(in the rows, 128 means zero)
Known rows, with every step that occurs
muna -> toluvu: [125 153 109 155 116 140 140 131 105 193 145 119  82 116 149 128 107 133
 111 118 196 174  93 149 150 141 128  75 148 118 151 112 148 106 116 154
 123 170 132 127 102 132 123 131 146 108 102 147  99]
vabu -> pezu -> zizun -> begim -> notorad: [ 66 151 100 134  98 139  82 104 119 212 133 137 105 144 146 113 121 110
 136 116 210 154  78 112 172 121 120 112 137 153 102 101 101 100 101 112
 140 169 170  95 201 134 168 138 200  79  78 122 133]
nunoz -> zizun -> lusoke -> notorad -> toluvu -> muna: [125 167 157 170  60 153 109 182 141 208  93 125 101 116 151 145 109 146
  76 118 140 143  60  98 165  97 155 102 131 121  86 120 138  89 101 124
 100 154 179 106 156 123 112 148 138  88 168 146 107]
gazo -> pezu -> zole -> nunoz: [139 176 172  86 138 132 144 116 137 199 150 102 108 153 116 130 132 115
 121  70 155 171 125 161 200  95  76 105 146 140 144  99 115 107  89 139
 111 147 148  79 140 139 149 162 166 121 110 135  74]
zike -> pezu -> volit: [140 151 166 126 150 150 107 123 121 155 146 122  99 135 155 114 115 127
 129  87 132 152  60 159 188 135 114  82 154 134 150  90 116  87  85 132
 147 165  60  90 147 155 126 156 135 102 117 126 125]
lusoke -> zizun -> begim: [ 90 123 101 166 107 138 140 123 106 179 142 135  77 120 120 108 138 109
  43 124 169 147  73 131 157  88 135 135 124 143 105 105 131 128 107 112
 134 158 166  84 199 121 172  74 195 117 106 119 116]
gazo -> pezu -> zizun -> lusoke -> notorad -> begim: [ 91 147 114 150  91 132  68 161  99 231 114  92 109 179 145 144 116 143
  91  97 175 113  48 112 152 117 155 121 131 141  98  80 122 108  80 124
 139 168 154 116 184 132 125 150 147  87 117 147 137]
nunoz -> zizun: [159 143 138 145  73 140 151 136 125 144 104 139 103 136 148 119 114 118
  89 135 135 144 102 129 152 114 119 103 128 142 112  89 153 141  89 109
 113 140 152 101 118  98 116 118 174 127 148 123  93]
zole -> nunoz -> zizun: [171 151 166 126  93 144 162 153 107 179  92 133  85 162 147 115 115  94
 122 111 152 158 114 125 164 111 102 114 134 148 132 101 141 123  87 119
 103 133 161  90 104 101  97 134 179 139 147 121  80]
gazo -> pezu: [138 147 168 130 143 122 102  84 137 165 140 108 121 133 150 142 114 161
 120  79 150 165 112 144 178 115 100 107 136 109 117  90 133  92 101 127
 131 153 125  67 132 142 169 143 151 101 102 151 118]
pezu -> vabu: [135 144  82 142  89 147 138 116  89 110 140 112 115 121  99 132 149 129
  89 128 140 157 111 149 157 100 108  91 141 107 106  62 138 158  95  90
 123 176 152  75 108 131 128 159 119 100 112 147 107]
begim -> notorad: [ 91 152 123 131  96 136  99  96 125 179 139 130 115 126 143 121 102 125
 187  97 165 135  85 107 166 143  98 108 121 149 143 114 134 117 109 125
 143 174 147 115 150 149 116 172 149  82  99 137 122]
begim -> zizun -> nunoz: [134 142 119 112  72 140 156 149 112 168 112 131 120 150 127 118 116 100
  74 122 186 170  70 152 119 117 118  96 199 134 125  98 143 140 108 141
 118 161 152 147 105 105 134 143 145 127 150 114  94]
sitisu -> pezu: [112 140 139 142 127 131  85 104 128 151 139 106  97 113 142 131 124 159
 109  71 149 155 109 147 162 119 119 102 158 132 133 100 107 104 108 138
 109 149 117  83 141 118 153 156 181 116 120 127 107]
gazo -> pezu -> zizun -> lusoke: [112 130 113 145 128 117  71 119  93 216 124  99 108 172 155 143 125 139
  77 126 189 149  86 134 170 121 149 124 160 120  72  95 139  97 106 100
 122 147 169  90 152  97 166 118 162  93 146 148 124]
volit -> pezu -> zizun -> lusoke -> notorad: [103 141  99 149  98 126  87 151 109 244 116  98  85 154 111 130 108 136
 100 125 167 119  64  95 163 144 151 110 145 141  80 102 144 100 116 107
 103 161 200 149 181 114 138 136 150  99 152 159 128]
volit -> pezu -> zole -> nunoz -> zizun -> lusoke: [131 157 132 124  86 133 121 169 112 215 122 126  96 190 134 102 107 117
  83 121 167 141 102 126 196 112 114 129 150 153  94  88 149 112  98 107
  93 143 206 108 181 101 119 121 171 117 179 122  73]
toluvu -> muna: [122 173 147 149 119 153 130 128 125 150 120 113 138 124 135 144 149 149
 121  98 122 151 100 126 159 114 139 111 140 143 127 109 131 105 114 121
 123 161 145  88 114 124 156 130 117 120 134 145 102]
begim -> zizun -> lusoke: [100 131  92 146  85 114  97 147  89 214 120 116 100 183 129 125 124 123
  65 140 167 110  72 133 145 128 130 144 162 138  85 115 157 137 126 110
 128 134 197 127 159  87 136  91 152 107 164 129 109]
pezu -> zole -> nunoz -> zizun -> begim -> notorad -> toluvu -> muna: [100 188 166 137  58 168 121 165 155 201 122 150 112 118 151 129 121 117
  89 101 174 176  72 118 197  71 132 100 126 136 108 118 107  97  81 130
 103 163 180  86 189 148 132 167 177  83 131 123  79]
pezu -> zole -> nunoz -> zizun: [164 169 155 109  77 145 170 159 131 172 114 129  93 151 131 112 125  93
  94 117 141 159 115 142 175  93 100 102 134 160 129  85 137 142  75 120
  96 132 170 102 124 100 115 146 183 142 149 117  59]
lusoke -> notorad -> begim: [ 98 153 110 147  77 143 110 159 112 186 121 104 112 149 123 127 122 136
 125  89 146 105  60 113 133 121 135 120 110 150 140  92 130 126  81 135
 146 175 130 129 166 148 100 152 137  96 104 139 126]
volit -> pezu -> gazo: [105 151 104 125 135 143 126  98 138 155 178 113 140 123 115 112 141 142
 104  85 103 167 105 147 181 128 101 103 104 157 120 100 121 109 112 136
 116 150 128 101 167 172 155 152 140  97 128 129 143]
notorad -> begim -> zizun -> pezu: [102 145  94 142 109 163  86 151 107 180 139 134 115 168 134 116 126 155
  45 107 169 123  26 140 109 108 155 118 154 150  86 112 131 129  88 133
 144 134 178 141 145  81 143 125 180 102 134 114 122]
lusoke -> notorad -> toluvu: [125 142 142 161  71 144 108 156 139 196 131 118  71  85 126 131  88 136
  90 107 153 143  61 112 154 112 130  92 110 101 107 142 136 104 101 143
 110 161 140 129 155 157  86 163 162  64 121 144 125]
vabu -> pezu -> zole: [114 182 123 106 104 140 115 124 157 144 167  98 115 118 108 126 145 146
  82 107 117 155 121 164 170  91  85 103 141 164 121  81 103 131  93 137
 131 146 148 112 164 124 188 146 159 102 105 122  99]
zole -> nunoz -> zizun -> lusoke -> notorad: [141 151 119 136  70 126 136 170 122 244  90 113  68 176 126 120 100 120
 138 125 139 114  75  89 172 143 120 122 138 149 112 102 152 101 109 113
 104 136 193 125 157  99  83 136 154 122 166 138 103]
lusoke -> notorad: [125 150 115 144  88 132 134 129 136 194 122 102  85 118 106 129 110 136
 145 108 124 119  80 105 150 143 118 104 118 141 131 112 151 116 112 125
 123 153 152 136 136 130 110 147 137 113 120 151 121]
lusoke -> notorad -> begim -> zizun -> nunoz: [111 151 114 114  49 144 143 179 110 190 102 126 123 167 128 121 112 104
  75 109 188 142  43 138 107 111 128  97 185 142 124  88 132 140  91 151
 130 171 149 164 130 120 118 159 137 124 142 113  98]
sitisu -> pezu -> volit: [120 138 154 145 131 133  96 109 128 148 144 101 101 128 154 114 128 128
 153  88 153 170  78 171 194 133 124  70 152 124 136  89 104  87  87 139
 136 161  73 104 160 142 129 151 170 124 125 121 114]
begim -> notorad -> lusoke -> zizun -> nunoz: [114 146 158 118  99 151 113 123 121 174 128 112 126 134 151 128 107 117
  95 106 183 158  65 121 139  99 126  85 190 154 117  80 123 126  95 145
 151 169 138 115 131 139 146 183 165 110 136 123 117]
zole -> pezu -> sitisu: [110 130 144 123 130 122  83 111 128 115 140 100 121 132 135 130 120 112
 120  97 153 175  92 134 171  92  84 114 110 131 103 104  87 123 102 111
 122 128 124  53 166 115 143 144 145  98 120 157 114]
zole -> pezu -> volit: [139 153 146 143 147 137 116 111 123 141 142 112 123 143 159 108 108 124
 172  93 183 186  60 155 203 121 115  90 136 133 132  95 110  89  95 128
 131 145  77  90 156 160 120 151 155 108 113 144 126]
sitisu -> pezu -> zole -> nunoz -> zizun -> begim -> notorad: [ 81 166 128 112  65 141 115 120 152 214 133 151  93 148 146  96 108 106
 140 100 197 154  85 120 202 101 102 107 136 166 124  89 104 116  84 121
 111 158 179  89 218 127 136 159 219 106 110 104  79]
begim -> zizun -> pezu -> volit: [127 139 119 139 122 149 109 127 118 172 143 125 106 155 139 102 124 125
 121 129 160 154  26 163 157 134 141  81 153 138  96 109 136 103  83 130
 151 139 127 146 143 108 133 126 172 120 142 113 123]
zike -> pezu: [135 156 154 122 157 150 100 121 126 163 141 129  95 124 142 128 110 156
  67  70 127 128  92 133 158 119 110 114 160 143 145  99 121 102 108 128
 127 151 109  72 124 135 149 156 132  86 110 134 117]

Rows
[ 66 145  97 135  79 136 112 101 131 199 141 147 105 139 141  97 108 120
 173 115 193 137  70 107 178 132 111 125 117 146 133 112 129 111 109 113
 143 181 164  94 202 150 129 127 175  76  92 120 121]
zizun -> begim -> notorad
[131 172 126  92 123 151 142 143 125 203 153 116  95 165 100 112 139 116
  82  92 161 153  83 156 162  97 107 110 160 164 124 115 122 126  91 139
 107 123 188 128 130  94 142 148 185 125 137 116  71]
begim -> zizun -> pezu -> zole -> nunoz
[ 94 156 171 117 111 128  69  98 124 193 139  90 144 155 150 137 115 146
 156 103 164 106  83 106 173 126 126  98 143 154 103 102 127 127 100 133
 171 154 138  83 145 156 124 159 171  74 105 137 130]
begim -> notorad -> lusoke
[ 75 147 148 122 105 127  72 107 118 217 133 100 138 165 148 129 128 127
 117 126 203 116  73 108 180 111 154 104 141 158  72 100 117 125  94 118
 166 158 154  74 175 141 150 119 202  71  98 132 125]
pezu -> zizun -> begim -> notorad -> lusoke
[119 136 168 152 139 133  92 112 101 167 139  88 104 126 136 150 134 132
  38 108 137 115  87 123 150  80 138  99 148 162  90  94 128 151 102 136
 159 136 148  87 139 123 178 132 190 117 119 144 127]
notorad -> lusoke -> zizun
[122 138 133 149 154 167  76 110 120 169 155 110  96 135 137 127 127 175
  48 108 143 131  49 123 132  95 165 104 156 159  72 101 129 111  93 132
 151 122 165  99 135  93 171 133 202 105 137 127 138]
notorad -> lusoke -> zizun -> pezu
[139 153 108 128 130 157 112 123  96 117 145 125 105 121 115 136 137 148
  48 100 126 150 101 146 163  97 105  86 169 117 111  57 116 141  92  99
 121 167 131  50 115 131 145 184 109  83 105 143 111]
zike -> pezu -> vabu
[ 72 134 127 172  76 150  83 130 127 203 148 155  71  89 155 113  88 112
  72 111 206 154  50 113 169  88 129 109 111 112  97 135 121 109  94 133
 129 177 158  96 215 165 121 152 208  49  94 125 128]
lusoke -> zizun -> begim -> notorad -> toluvu
[132 140 156 124 106 149 130 132 115 157 128 104 119 135 141 132 119 124
  65 112 167 161  73 135 128  90 138  87 195 145 113  79 127 130  95 146
 140 160 126 108 119 124 152 156 163 124 146 119 111]
notorad -> lusoke -> zizun -> nunoz
[ 71 151 152 119 104 128  84 102 134 207 139 104 139 165 146 119 120 138
 143 113 189 108  75 107 188 115 132 113 136 155  91 102 125 118 100 120
 174 155 144  65 184 158 132 116 189  64  97 126 127]
zizun -> begim -> notorad -> lusoke
[118 163 101 121 127 146 121  94 141 148 160 101 127 124 130 128 167 147
 121  89  79 169 119 154 162 116  76 115 117 172 126  94  95  97 112 144
 137 120 105  78 145 141 162 155 143 103 110 114 161]
vabu -> pezu -> gazo
[104 147  91 139  97 159  88 155 117 203 131 126 103 167 119 118 116 156
  59 108 161 109  17 124 104 116 159 112 145 159  85 111 133 127  88 138
 137 131 185 160 151  83 138 137 177 106 135 120 122]
lusoke -> notorad -> begim -> zizun -> pezu
[ 68 138 130 160  80 143  56 128 130 211 142 140  84  92 164 120  94 119
  77  99 230 173  58 124 178  93 149  92 129 106  89 129  98  96  91 136
 114 176 146  95 212 155 128 163 223  45  96 119 124]
sitisu -> pezu -> zizun -> begim -> notorad -> toluvu
[ 89 171 181  94  95 134  90 125 147 230 143 114 137 183 139 109 110 124
 111 108 195 119  90 112 216  91 126  99 145 173  79  83 119 121  86 123
 145 151 188  78 206 158 147 142 216  80 112 118  87]
volit -> pezu -> zole -> nunoz -> zizun -> begim -> notorad -> lusoke
[133 174 128  96 124 163 148 135 136 186 159 112  98 149 104 108 137 126
 119  84 152 164  92 152 173 107 107 113 147 157 139 115 120 109  89 134
 108 137 167 107 130 106 128 151 175 118 131 117  77]
zizun -> pezu -> zole -> nunoz
[121 172 151 105 114 129 120  97 169 156 173 102 129 120 122 135 129 152
  78  97 130 161 115 167 184  90  94  93 132 137 116  77 128 129  86 130
 120 152 145  90 159 136 188 157 156 100 107 142  89]
gazo -> pezu -> zole
[ 75 162 155 164  96 159  63 138 135 201 124 137 114  93 164 148 125 138
  77  89 198 180  61 119 178  82 169  91 146 120  90 119  88  82 101 131
 107 175 161  81 180 140 162 172 184  70 115 132 112]
sitisu -> pezu -> zizun -> begim -> notorad -> toluvu -> muna
[ 77 161 156 115 114 131  52 106 123 220 134  95 131 169 155 133 132 136
 115 119 198 123  82 109 179 104 142 104 154 166  62  93  97 110  96 122
 171 150 150  69 177 141 173 130 207  67  86 127 134]
vabu -> pezu -> zizun -> begim -> notorad -> lusoke
[144 147 123 132 116 136 112  90 107 124 146 107 121 126 118 146 137 146
  82 107 146 175 118 157 179  93  97  78 148  90  85  46 129 134  91  95
 126 168 143  47 121 143 160 179 124  95  98 157 108]
gazo -> pezu -> vabu
[110 170 139 121  67 134 105 181 128 236 113 101 106 193 140 129 112 130
  98  91 157 118  64 114 171  99 121 124 128 155 110  71 122 112  66 133
 123 157 169 108 201 132 107 166 155 105 134 133  98]
gazo -> pezu -> zole -> nunoz -> zizun -> lusoke -> notorad -> begim
[169 148 143 135 122 168 130 136 127 170 127 134  95 170 157  90 113 118
 156 120 157 177  45 150 179 137 132  75 144 140 114  95 133  77  65 125
 134 137 119 110 133 107  94 136 179 132 152 107 107]
zole -> nunoz -> zizun -> pezu -> volit
[128 138 135 171  47 138 100 180 136 217 109 123  63 116 145 127  76 136
  72 132 158 134  53  99 161 113 135 107 119 108  81 129 151 103  98 126
 101 150 170 125 177 133  72 150 168  65 155 138 118]
nunoz -> zizun -> lusoke -> notorad -> toluvu
[134 171 103 120  78 166 135 137 170 140 162 131 108 127 118 104 127 153
  55 131 130 153  73 153 156  93 128  96 137 166 102  83 138 141  70 115
 105 136 180 128 147  74 153 140 186 114 157 109  83]
nunoz -> zizun -> pezu -> zole
[135 140 120 144 131 160 113 116 129 150 150 121 104 144 142  97 124 143
 163 120 154 164  36 159 166 143 141  82 137 130 122 103 136  79  77 124
 149 157 100 122 140 123 112 128 156 111 136 116 129]
zizun -> pezu -> volit
[155 144 114 146 100 172 122 134 143 150 126 148  98 144 146 103 109 165
  89 128 144 156  58 128 130 117 151 104 140 147  93  97 149 109  82 112
 114 125 170 110 119  71 126 124 183 115 159 114 109]
nunoz -> zizun -> pezu
[ 89 164 119 113  53 147 142 128 146 215 133 157 100 157 136  91 107  95
 146 119 190 151  82 112 196 107  98 115 118 166 126  94 121 123  82 109
 120 164 188  95 208 130 124 146 198  99 109 106  85]
pezu -> zole -> nunoz -> zizun -> begim -> notorad
[ 96 146 145 153  77 150  77 127 132 182 145 137  94  92 157 125  78 125
 119 100 186 154  66 116 169 112 114  95 113 106 117 140 127 108  98 140
 129 174 135 110 165 171  89 181 172  41 101 134 130]
begim -> notorad -> toluvu
[123 134 102 161 147 168  98 110 119 159 154 130  79 115 130 118 120 163
  58 103 145 145  49 127 123 102 147 109 144 154  98 110 134 110  97 126
 134 134 171 117 136  84 165 138 189 114 137 126 136]
lusoke -> zizun -> pezu
[139 182 160  83 149 150 144 142 126 192 152 114  92 149 114 120 131 115
  89  62 139 152 111 153 185  98  84 111 159 158 161 103 109 112  94 140
 107 144 138  86 138 133 139 174 155 112 119 121  75]
zike -> pezu -> zole -> nunoz
